Known rows, with every way that one mark hangs from another:
Q_802[Q_843[Q_430 Q_603]]: [-35.1,-13.3,22.3,-37.5,-42.1,21.7,21.1,0.3,21.0,-29.2,-7.5,13.4,10.3,-18.6,-4.0,-19.2,-12.9,5.2,-6.2]
Q_603[Q_843]: [-44.8,-19.9,-1.0,2.1,-56.5,4.3,-13.0,-17.2,26.1,-42.7,-16.2,19.2,-8.6,-18.8,-9.5,-25.0,-22.5,49.8,14.7]
Q_282[Q_49[Q_945[Q_202 Q_603[Q_763 Q_843[Q_430 Q_802]]]]]: [-17.5,-37.3,17.6,-19.7,-46.9,14.6,26.0,-23.0,7.7,-38.6,22.1,20.7,-9.2,5.5,35.0,14.9,26.6,44.5,37.9]
Q_802[Q_843[Q_603]]: [-41.6,-7.9,20.1,-26.4,-48.5,30.7,6.0,-4.8,32.3,-43.5,-11.9,5.6,0.5,-34.9,-11.4,-29.2,-19.3,10.5,-13.4]
Q_49[Q_282 Q_945[Q_603]]: [-45.2,-5.9,-12.1,-3.4,-45.1,47.2,23.2,-7.1,35.3,-59.7,-10.1,26.3,-21.1,-41.9,28.5,-1.7,14.4,16.8,8.6]
Q_843[Q_430 Q_802]: [-56.6,-8.4,14.2,-45.8,-38.5,-15.4,28.0,-2.6,9.3,-26.0,5.8,13.8,13.8,-10.3,2.6,-30.4,-10.2,24.9,27.4]
Q_945[Q_49[Q_282] Q_202 Q_603[Q_843]]: [-31.6,-29.4,-17.7,27.0,-29.9,46.2,0.2,-29.2,26.8,-60.8,16.0,13.6,-9.8,-46.6,12.9,30.2,-4.6,8.9,43.2]
Q_282[Q_49]: [-65.0,-12.8,-8.2,-21.7,-57.5,11.6,0.3,-18.9,48.7,-31.4,4.1,9.8,-1.8,-23.6,-23.0,-22.9,-1.1,28.8,16.2]
Q_49[Q_282 Q_945[Q_202]]: [-54.1,-5.7,0.3,-16.9,-55.9,51.6,7.6,-25.9,14.5,-61.0,1.1,22.3,-17.8,-44.1,37.7,-0.2,19.0,-7.5,30.8]
Q_202[Q_945[Q_49[Q_282] Q_603[Q_763]]]: [-11.6,-20.2,-32.0,4.2,3.2,38.3,15.8,-18.7,45.0,-43.7,19.6,-3.7,-13.3,-59.4,7.3,-0.6,-38.6,2.2,24.5]
Q_843[Q_430 Q_603[Q_763] Q_802]: [-28.1,-8.9,11.7,-50.6,-26.6,-8.5,37.2,8.0,13.5,-33.2,9.2,6.6,5.2,3.0,18.5,-25.8,-26.4,20.4,1.0]
Q_202[Q_945]: [-53.8,-20.0,-7.3,-23.7,-29.0,3.3,-7.4,-13.4,37.8,-34.9,-9.0,3.4,-4.3,-52.3,-14.6,-40.6,-31.9,10.4,22.1]
Q_802[Q_843[Q_430 Q_603[Q_763]]]: [-14.9,-17.4,26.7,-34.9,-32.7,20.6,23.6,-5.7,20.4,-30.1,-0.7,1.7,4.2,-6.8,3.7,-13.5,-24.4,23.2,-10.7]
Q_49[Q_282 Q_945[Q_202 Q_603[Q_763 Q_843[Q_430 Q_802]]]]: [-6.8,-25.9,16.4,-16.9,-36.5,31.7,29.6,-18.8,-12.3,-51.0,15.5,19.5,-12.6,-7.1,61.3,24.3,21.5,31.7,36.8]
Q_945[Q_49[Q_282] Q_202 Q_603[Q_763 Q_843[Q_430 Q_802]]]: [-4.3,-28.4,-0.3,-1.6,-14.4,23.1,29.7,-23.9,-3.2,-45.5,37.8,5.7,1.4,-12.4,34.1,32.9,-8.0,21.0,50.0]
Q_49[Q_282 Q_945[Q_202 Q_603[Q_763 Q_843]]]: [-12.1,-29.2,2.1,15.8,-41.1,51.9,3.2,-28.4,14.9,-67.8,2.0,15.7,-31.2,-28.3,46.9,25.7,12.3,37.5,24.0]
Q_430[Q_843[Q_603 Q_802]]: [-51.3,11.2,17.8,-33.6,-54.4,6.6,8.0,15.4,37.8,-21.7,-9.2,9.1,-4.4,-34.1,1.0,-31.2,-6.5,8.3,-1.7]
Q_843[Q_430 Q_603 Q_802]: [-49.7,-5.4,8.9,-54.9,-39.1,-10.4,34.9,12.9,14.9,-32.3,1.1,16.3,11.2,-9.4,12.7,-31.4,-14.5,2.2,7.3]

Rows:
[-26.4,-24.2,-12.5,14.3,-8.2,46.6,19.0,-32.1,35.8,-66.2,34.6,-5.5,-10.4,-44.8,16.2,32.3,-14.3,8.2,35.7]
Q_945[Q_49[Q_282] Q_202 Q_603[Q_763]]
[-24.5,-40.3,4.1,13.7,-51.0,36.1,-0.7,-33.4,32.5,-56.1,10.0,15.7,-28.4,-17.1,17.6,18.4,16.2,50.6,26.3]
Q_282[Q_49[Q_945[Q_202 Q_603[Q_763 Q_843]]]]
[-46.7,-42.9,10.9,15.8,-36.4,14.2,-12.1,-23.5,31.4,-62.3,-1.2,8.2,-8.9,-37.4,-7.4,15.1,-5.8,43.1,32.5]
Q_945[Q_202 Q_603[Q_843]]
[-18.0,-21.2,17.3,-27.1,-39.3,-17.3,16.7,-13.4,-2.7,-26.4,5.0,12.6,2.6,13.7,14.0,-23.3,-24.8,61.4,22.9]
Q_603[Q_763 Q_843[Q_430 Q_802]]
[-5.8,-37.3,-13.9,18.8,-14.6,35.5,18.6,-31.9,13.1,-48.2,30.2,10.6,-6.7,-19.2,28.6,47.2,-11.9,20.6,46.5]
Q_945[Q_49[Q_282] Q_202 Q_603[Q_763 Q_843[Q_430]]]
[-20.8,-37.5,12.2,22.6,-39.2,31.7,0.5,-28.3,24.5,-69.2,-0.8,17.3,-28.2,-23.9,26.7,13.8,-3.3,52.4,24.5]
Q_49[Q_945[Q_202 Q_603[Q_763 Q_843]]]
[-50.2,-9.7,-17.0,-1.8,-32.7,43.0,6.0,-31.8,24.1,-57.0,23.6,8.4,-3.6,-50.0,12.2,9.7,-10.7,-19.0,43.2]
Q_945[Q_49[Q_282] Q_202]
[-40.0,-17.5,0.2,-11.4,-68.2,19.1,16.3,-9.3,26.9,-40.5,-4.0,32.7,-14.9,-12.5,11.9,-21.7,21.8,46.8,17.3]
Q_282[Q_49[Q_945[Q_603[Q_843[Q_802]]]]]
[-6.2,-38.1,10.6,-24.7,-9.7,-15.8,14.5,-5.4,12.0,-22.6,4.2,2.7,0.1,-16.3,8.5,-16.5,-29.4,47.8,29.2]
Q_202[Q_945[Q_603[Q_763 Q_843[Q_430 Q_802]]]]
[-20.4,-45.9,5.7,0.5,-45.8,26.3,13.4,-29.3,24.1,-41.5,14.3,22.5,-16.9,-1.3,26.0,30.0,21.2,43.5,33.1]
Q_282[Q_49[Q_945[Q_202 Q_603[Q_763 Q_843[Q_430]]]]]
[-16.4,-42.3,13.2,11.5,-32.8,21.0,16.3,-24.9,13.1,-54.9,4.2,25.1,-21.7,-9.3,36.1,25.6,2.3,46.5,31.6]
Q_49[Q_945[Q_202 Q_603[Q_763 Q_843[Q_430]]]]
[-21.4,-22.9,-30.0,13.9,-29.2,27.3,23.6,-13.5,23.9,-36.6,7.6,28.9,-1.1,-20.6,13.9,20.9,-10.2,18.1,31.1]
Q_945[Q_49[Q_282] Q_603[Q_843[Q_430]]]
[-6.6,-15.6,-9.3,16.0,-47.2,46.2,13.8,-16.6,23.9,-59.1,-12.9,23.6,-33.0,-19.2,38.7,5.7,1.1,52.9,3.5]
Q_49[Q_282 Q_945[Q_603[Q_763 Q_843]]]
[-28.1,-21.3,3.9,1.6,-30.2,55.0,18.9,-25.9,24.9,-71.5,11.4,5.3,-25.5,-40.9,42.0,23.2,14.4,17.9,23.4]
Q_49[Q_282 Q_945[Q_202 Q_603[Q_763]]]
[-29.5,0.3,8.6,-8.5,-43.5,18.8,-0.6,2.9,53.8,-25.3,-9.7,1.2,-18.9,-27.8,-1.8,-13.0,-23.0,28.2,-12.2]
Q_430[Q_843[Q_603[Q_763]]]
[-35.4,-15.8,-35.6,0.2,-6.8,37.7,13.7,-12.0,47.1,-41.9,11.2,5.7,-6.4,-70.8,0.3,-5.4,-25.1,-15.4,29.5]
Q_202[Q_945[Q_49[Q_282] Q_603]]
[-7.5,-26.1,-1.8,10.8,-21.4,33.9,15.1,-28.6,6.7,-60.8,33.9,1.0,-9.0,-29.0,28.0,22.2,-12.4,26.1,41.8]
Q_945[Q_49[Q_282] Q_202 Q_603[Q_763 Q_843[Q_802]]]
[-30.0,-20.9,-6.4,5.8,-30.3,34.7,11.5,-23.3,8.9,-58.8,24.2,10.2,-2.6,-41.0,20.4,16.6,-1.4,9.2,48.6]
Q_945[Q_49[Q_282] Q_202 Q_603[Q_843[Q_802]]]
[-17.8,-41.0,-3.9,36.7,-16.0,22.8,-0.2,-35.6,31.6,-64.4,23.0,4.2,-14.8,-31.5,0.6,23.6,-31.6,41.3,38.1]
Q_945[Q_49 Q_202 Q_603[Q_763 Q_843]]
